In the rows, zero is written as 128.
Known rows, with every step that occurs:
vore funapon: [107 108 118 140 170 101 132 136 142  81 136 125 148 128 122 121 137 118
 103 133 132 166 110 165 156 186 149 109 162 133 138 141 130 161 101]
mipedup zabin lunib funapon: [105 143  94  95  81 113  99 142 111 176 157 141 133 129  99 102 156 113
 147 122 143 112 118  68 133 161 126 120 158 135 129 120 156 122 151]
lunib funapon: [109 127 125 126 100 108 117 131 128  89 125 127 136 133 107 102 171 126
  83 139 155 125 147 126 156 164 149 105 148 124 129 130 111 174 143]
mipedup zabin mika sudalas lunib rodeta: [147 135  85  91 118 115 102 150  81 153 119 128  97  95 192 212 164 126
 102 119  72 109 127 180  76 113  83 139  86  86 168 108 183  94 121]
funapon vore: [139  94 128 135 148 118 129 132 128 172 126 121 129 166 103 113 157 118
  95 146 147 147 122 131 166 126 130 105 133 134 111 123  92 132 132]
zabin mika sudalas lunib rodeta vore: [137 136 120 125 147 114 138 120 119  51  87 135  86  91 151 194  81 147
 128 116  65 152 153 178 101 113 126 152  92  98 133 117 182 112 104]
bukov mika: [133 128 122 131 106 103 122 159 138  88  99 128  88 147 140 119 163  87
  91 134 137 123  96 151 150 157 120  96 178  99  95 140  72 132 147]
funapon vore zabin mipedup: [119  73 169 141 172 194 163 110 148 185 106 114 151 165 136  95 134 126
  69 154 170 111 104 116 121  66  99  86 147 125 127 150  90 135 139]
funapon lunib rodeta vore zabin: [166 146 161 188 116 136 146 121 110 109 136 141 125 144 118 144  77 129
 179 134  91 127 140 158  91  83  78 142 111 149 153 148 129 120 105]
rulu zabin mipedup: [ 86  88 137  65 160 191 128 134 125  77  96  90 122 148 134  95 134 110
  74 164 170 114 116 123 115 141 147  77 134  97 132 156  83  93 136]
lunib sudalas: [134 111 117 126 101 124  96 128 113  95 131 113 122 164 131 104 177 134
  94 135 138 132 158 131 180 175 144 106 128  97 138 118  68 172 145]
mika zabin: [100 119 149 135 110 169 103 138  75 155 113 120 153 129 138 127 135  95
 117 118 134 134 113 130 151 169 150 125 123  86 123 127  56 120 149]
bukov mika sudalas lunib: [163 135  96 107 120 103 117 157 137  88  94 148  83  95 163 133 172 115
  85 125 130 110 106 182 160 125 121 134 149 101  85 136 157  96 157]
zabin zoka: [ 85  81 121 120 130 169  92 154 123 110 107  96 120 143 121 137 150 115
 146 140 152 139 117 114 178 156 115 134 138  95 138 156 108 157 134]
mipedup zabin mika sudalas lunib funapon: [144 141  77 100  73 127 111 154 125 136 119 140 126  75 170 167 159 127
  80 103 109 105 119 150 120  87 120 135 103 111 163 104 204 114 151]
lunib rodeta vore zabin zoka: [ 94 110 162 188 120 162 142 117 102  99 109 106 130 154 142 149  76 109
 187 128 116 136 141 125  92 116  72 172 121 105 140 155 128 130 120]
vore funapon lunib: [140 117 111 145 169 112 124 148 162  79 164 141 137 112 106 134 133 119
 141 125 127 142  95 170 165 132 129 109 140 162 163 157 155 155  92]
mika sudalas lunib: [151 124  95  85 138 137 106 144 122 109 115 126 121 103 133 140 176 130
  96 132 128 135 142 173 184 139 132 133 119 107 112 135 176 123 138]
mika sudalas lunib funapon vore zabin: [187 133 135 141 103 155 160 115 142 190 146 150 172 102 157 111 153 150
  79 126 155  92 140 140 135  49 120 149 119 155 114 109 205 118 154]
bukov lunib: [134 121 107 140 142 124 102 162 129 116 135 145 144 144 106 132 168 129
 121 144 132 131 125 129 171 183  99 108 111  99 134 130 101 148 132]
rodeta vore funapon lunib: [139 126 119 180 166  89 155 132 160  43 139 148 138 125  76 116  59 102
 160 110 108 167 110 169 175 118 132 121 136 179 152 162 171 127  83]
zoka zabin lunib: [105 125 105  49 138 180  92 141 139 188 108 103 105 117 105 128 167 133
 165 115 150 132  92  79 136 202 169 129 135 119 134 123  68 107 138]
rulu zabin: [123 119 130  76 118 185 103 154 119 106 104 103 121 156 131 115 140  96
 118 149 142 130 118 134 114 158 154 120 126 110 126 123  90  89 130]
mipedup zabin: [127 112  92 112 102 116 108 160  87 164 125 117 127 174 113 133 166  77
 103 134 112 122 105 142 143 156 101 111 133 104 150 129 103 117 144]
bukov lunib rodeta: [134 131 109 146 158  83 115 141 100 110 147 146 125 137 128 155 176 159
 133 152 102 122 155 133 118 202  85 115  96  88 136 128 101 142 114]
zabin lunib: [ 93 122 126  77 143 162  80 138 129 149 121 126 118 134  90 111 146 128
 161 138 151 154 116  80 167 195 151 109 157 127 103 128 109 150 129]
sudalas lunib rodeta vore: [130 147 118 141 130  78 157 128 118  65  75 147  99 143 114 146  97 140
 158 130  67 155 160 186 131 158  93 136 118 139 100 120 128 117  92]
mika zabin rulu: [ 72 119 160 151 134 113 103 126  96 153 146 100 168 122 142 116 133 111
 111 109 158 105 109 111 121 142 211 139 134  83 111 144  55 122 151]
mika zabin mipedup: [ 67  88 155 114 154 187 122 121  90 129  87 104 149 125 141 105 141 113
  84 141 155 117 107 115 147 150 148  92 127  71 135 159  45 116 155]
funapon vore zabin lunib rodeta: [144 133 168 134 153 170 133 106 118 245 158 137 139 144 140 129 120 145
 174 148 135 124 131  78  78 125 102 135 147 142 104 113 118 119 117]
mipedup zabin lunib funapon vore rodeta: [140 140 105 121 102  45 142 102 113 252 174 142 137 136  97 105 116 132
 124 121 145  99 118  75 115  71  98 135 128 182 125 108 158 112 176]
vore funapon lunib rodeta: [149 124 114 161 183  73 137 118 123  81 185 138 131 109 128 156 142 149
 152 136  98 136 125 178 120 157 107 118 129 156 172 147 153 155  76]
rodeta vore funapon: [105 116 130 169 165  77 165 123 140  35 115 134 138 147  83 109  64 100
 122 108 113 184 123 170 166 162 152 125 151 146 124 146 153 137  92]
funapon lunib sudalas: [163 117 112 136 103 138  92 133 135  94 160 131 112 143 128 122 174 142
 123 130 128 114 146 130 187 126 130 102 106 124 164 136  93 166 138]
rulu zabin zoka: [ 93  92 124  79 115 208 104 164 124 103 111  87 116 139 147 132 128 104
 159 146 169 128 106 105 128 142 135 142 127 104 134 148 107 102 128]
rodeta vore zabin lunib sudalas: [118 142 158 132  87 186 123 110 135 128 133 134 134 153 117  83  75 120
 182 106 129 147 138  72 148 128 139 138 149 132 116 129 118 144 140]
lunib rodeta vore: [122 125 136 158 138  72 149 113  91  59 109 126 100 168  91 136  97 120
 128 139  91 156 171 153 123 178 114 132 123 111 123 128 110 120 111]
rulu zabin lunib: [ 94 135 132  37 129 205  89 152 127 144 126 114 113 129 116 103 127 108
 178 142 153 138 115  72 113 175 165 126 144 130 102 121 109  85 127]

Rows:
[157 132 131 175 133  85 139 127 110  61 136 136  99 143  88 143  94 132
 166 135  88 140 159 154 131 125  94 126 108 144 144 146 128 115  96] => funapon lunib rodeta vore
[148 126 158 125 109 193 123 107 142 236 158 138 140 159 147  93 136 147
 158 125 160 116 125  58 141 106 137 124 147 138 112 107  97 148 142] => funapon vore zabin lunib sudalas
[125 150 105 111  95 121 122 142 159 102  96 142 128 107 112 116 170 141
 112 135 137 127 144 152 163 147 131 105 141 148 107 117 120 166 123] => sudalas lunib funapon
[116 116 128 184 169  35 179 109 108  25 136 129 132 144 109 135  66 122
 135 119  84 173 149 175 115 182 127 133 138 133 137 140 154 133  76] => lunib rodeta vore funapon
[135 137 117 183 151  59 146 120  97  62 134 157 125 156  99 146 104 136
 155 134  97 142 170 135 129 178  81 134  87  98 126 127 128 114 109] => bukov lunib rodeta vore
[ 96 135 131 144 197  66 160 102 118  68 150 144 124 114 104 123  58 135
 197 117  93 178 140 113 116 203 144 144 157 155 116 140 175 121  69] => zabin lunib rodeta vore funapon
[129 123 152 193 117 168 140 128 121 106 141 121 121 134 134 170  70 126
 217 128 109 117 122 131 106  66  56 171 111 138 165 167 153 119 102] => funapon lunib rodeta vore zabin zoka
[132 113 130 146 116  89 147 116 138 146 143 131 147 150 103  94 162 136
  68 138 155 128 147 112 156 126 142 111 138 150 109 111 116 148 143] => lunib funapon vore
[ 85  82 115  72 168 166 136 128 137 128  84  79 114 132 129 111 179 132
  71 135 165 109 101 129 129 161 152  87 123  87 151 151  42 118 153] => zoka zabin mipedup
[154 124 112 188 134  78 155 114 147  21 172 146 129 134 105 102  78 132
 145 101 107 151 134 157 190 115 146 132 118 163 161 151 158 143  97] => rodeta vore funapon lunib sudalas
[115 164 152 173 126  76 160 116 144 104 126 123 132 133 139 130  78 119
 169 121  98 111 139 167  56  86 123 164 134 143  91 131 124 127  99] => sudalas lunib rodeta vore zabin rulu
[134 123 111  86 140 176  91 152 156 105  89 127 111  85 166 179 157 145
  95 121 109 143 118 171 153 118 145 118 118  98 136 126 163 145 127] => zabin mika sudalas lunib
[174 123 144 127 131 212 124 137 174 209  94 137 137  97 185 172 121 134
  94 124 132 127  97 162 118  28 121 135 109 124 127 111 171 120 127] => funapon vore zabin mika sudalas lunib
[135 142 117 101 128  79 151  89 139 243 139 113 126  97 107 118 132 175
 131 113 163  93 110  72 112 105 154 139 112 176 125 104 100 112 174] => zoka zabin lunib funapon vore rodeta
[130 106  95 102 104 147  77 156  91 149 128 111 122 123 155 173 150  90
  68 120 110 125 103 143 120 111 133 128 109  69 187 119 173 111 160] => mipedup zabin mika sudalas
[119 167 163 152 105 176 145 135 164 111  64 144 107 123 170 185  68 127
 178 117  63 147 120 183  66  87  80 134 122 129 127 119 103 140  82] => sudalas lunib rodeta vore zabin mika
[136 149 119  60 140 169 104 142 114 100 101 112 102  75 216 197 128 151
 120 134  94 119 137 173  48 116 139 149  82  92 140 101 175  75 107] => rulu zabin mika sudalas lunib rodeta
[138 148 155 138  92 198 145 141 211 197  88 150 141 102 170 140 127 144
 112 119 126 115  97 147  95  38 102 108 135 168 118 101 115 166 113] => sudalas lunib funapon vore zabin mika
[128 123 123  87 124 143 136 115 147 225 137 116 122 111 111 111 159 158
 140 110 170 111 113  49 133 150 176 129 131 157 117 107  99 101 147] => zoka zabin lunib funapon vore
[140 124  98  58 131 198  92 157 152 150  68  99  96  71 181 192 169 148
 103  95 115 116  92 161 124 125 167 137  85  92 158 110 125 105 144] => zoka zabin mika sudalas lunib
[154 117 104 159 136 104 117 128 151  68 181 139 136 122 136 109 145 150
 126 114 127 131 127 160 175 136 143 110 125 152 172 140 141 170 100] => vore funapon lunib sudalas
[ 99 119 113 108 144  92 109 141 136 138 135  67 123 135 132 125 170 118
 105 108 159  91 100 120 111 153 210 136 136 104 137 129  38 125 145] => zoka zabin rulu
[115 141 103 116 118  83 134 124  65 150 139 139 101 161  94 137  86 102
 201 123  80 144 142  95 100 167  98 145 129 125 130 126 146  78 112] => mipedup zabin lunib rodeta vore
[165 144 119 139 122  52 171 109 157 173 123 151 129 114 122 113 136 158
  89 131 137 110 140 158 147  56  91 126 109 195 100 114 137 156 148] => sudalas lunib funapon vore rodeta
[101 148 134  51 109 172 104 132 136 113 143 125 134 106 119  90 134 127
 155 138 166 118 126  61 113 172 178 126 151 146 102 114 127 101 132] => rulu zabin lunib funapon
[113  91 171 147 142 159 176  91 154 163 127 125 167 148 130  76 141 142
  45 159 190  96 126 102 123  61 111  86 151 142 127 135 109 154 152] => lunib funapon vore zabin mipedup
[130 137 144  76 124 164 142 123 146 171 153 135 139 119 111  85 106 141
 144 144 174 119 127  45 110 125 173 122 144 169  92 103 134  75 130] => rulu zabin lunib funapon vore
[ 94  85  84 116 107 143  94 170 101 165 121 100 118 157 134 147 158  86
 146 125 138 122  92 117 158 138  83 133 130  93 164 145 126 123 143] => mipedup zabin zoka
[129 139 168 182 107 124 154 115  93 102 106 123 131 173 121 134  81 105
 145 137 102 142 152 151  85 133  93 145 130 109 127 130 108 125 116] => lunib rodeta vore zabin
[190 131 112 136 135  45 166  91 130 171 147 141 143  90 126 120 134 170
  54 125 139  97 158 164 157  40 123 154  89 165 110 124 213 122 182] => mika sudalas lunib funapon vore rodeta
[131 140 102  98 105 147 104 138 155  92  97 137 125  61 163 163 156 157
  79 112 133 127 137 149 141 106 154 122 117 115 142 114 180 161 135] => zabin mika sudalas lunib funapon
[127 137 182 166  94 186 138 130 171 182 114 135 154 136 161 135 126 133
  82 132 153 121 105 115  93  55 128 107 141 144 138 106 101 172 134] => lunib funapon vore zabin mika
[123 125 128 105 136 124 131 108 153 181 151 147 141 129  87  90 143 161
 133 133 161 130 138  52 165 133 157 112 159 170  89 109 138 142 139] => zabin lunib funapon vore
[164 124  97 111 156  92 122 121  87 108 126 128 114 106 156 158 176 158
 106 141 101 123 172 180 129 160 112 143 104 100 125 125 171 117 125] => mika sudalas lunib rodeta
[161 125 115 117 122 134 137 122 170 135 119 143 132  73 156 157 144 168
  67 120 131 121 137 147 142  56 152 118 107 137 127 102 187 131 133] => zabin mika sudalas lunib funapon vore
[163 135 120 186 127  22 165 113 143 168 169 158 154 127 105 113 136 166
  86 138 146  97 144 114 148  80  83 121  85 152 115 118 130 151 165] => bukov lunib funapon vore rodeta
[108 138 173 196 134  70 151 105 105  92 150 105 145 159 136 126  78 107
 140 122 120 109 145 136  56 100 140 164 147 117 114 139 106 131 116] => lunib rodeta vore zabin rulu
[125 142 132 118 131  66 138  86 138 201 154 140 139 116  96 104 117 164
 121 131 162 118 137  75 142  95 131 130 132 182 104 121 139 148 169] => zabin lunib funapon vore rodeta
[117 140 147 111  94 207  86 121 133 181 143 122 142 149 148  94 145 139
 169 129 152 123 125  67 143 152 141 124 157 115 123 127  91 170 144] => vore zabin lunib sudalas
[145 158 148 155 112 135 166 130 128 114  91 146 119 150 137 141  84 119
 173 126  80 140 145 183  85 112  70 146 124 144 113 121 124 120  99] => sudalas lunib rodeta vore zabin
[111 137 100 135 162  45 163 112  91 118 160 145 124 133 100 140  69 109
 196 105  76 162 123 121  95 179 111 148 145 147 139 129 199  85  85] => mipedup zabin lunib rodeta vore funapon
[176 152 140 158 115 123 156 109  95 104 113 139 127 114 148 153  95 129
 131 125  87 123 159 179  97 100  92 175 106 118 120 133 200  89 126] => mika sudalas lunib rodeta vore zabin
[103 165 170 150  88 168 136 117 140 120 123 147 147 129  87  84  71 111
 176 117 141 138 136  66 130 125 141 137 168 155 100 137 148 140 133] => rodeta vore zabin lunib funapon
[139 155 174 206 127  75 147 113 129  95 180 117 134 136 124 136  76 127
 173 120 108  98 133 133  67  59 130 162 126 146 136 147 129 129 108] => funapon lunib rodeta vore zabin rulu
[109 157 157 118  88 187 108 125 146 171 146 144 155 112 120  97 143 137
 156 131 161 122 126  62 119 145 147 124 178 145 115 130 117 171 146] => vore zabin lunib funapon
[115 137 126  45  99 192  87 129 119 130 146 115 114 127 146  92 133 135
 163 134 158 119 137  55 129 176 176 124 125 112 115 116  95  99 137] => rulu zabin lunib sudalas
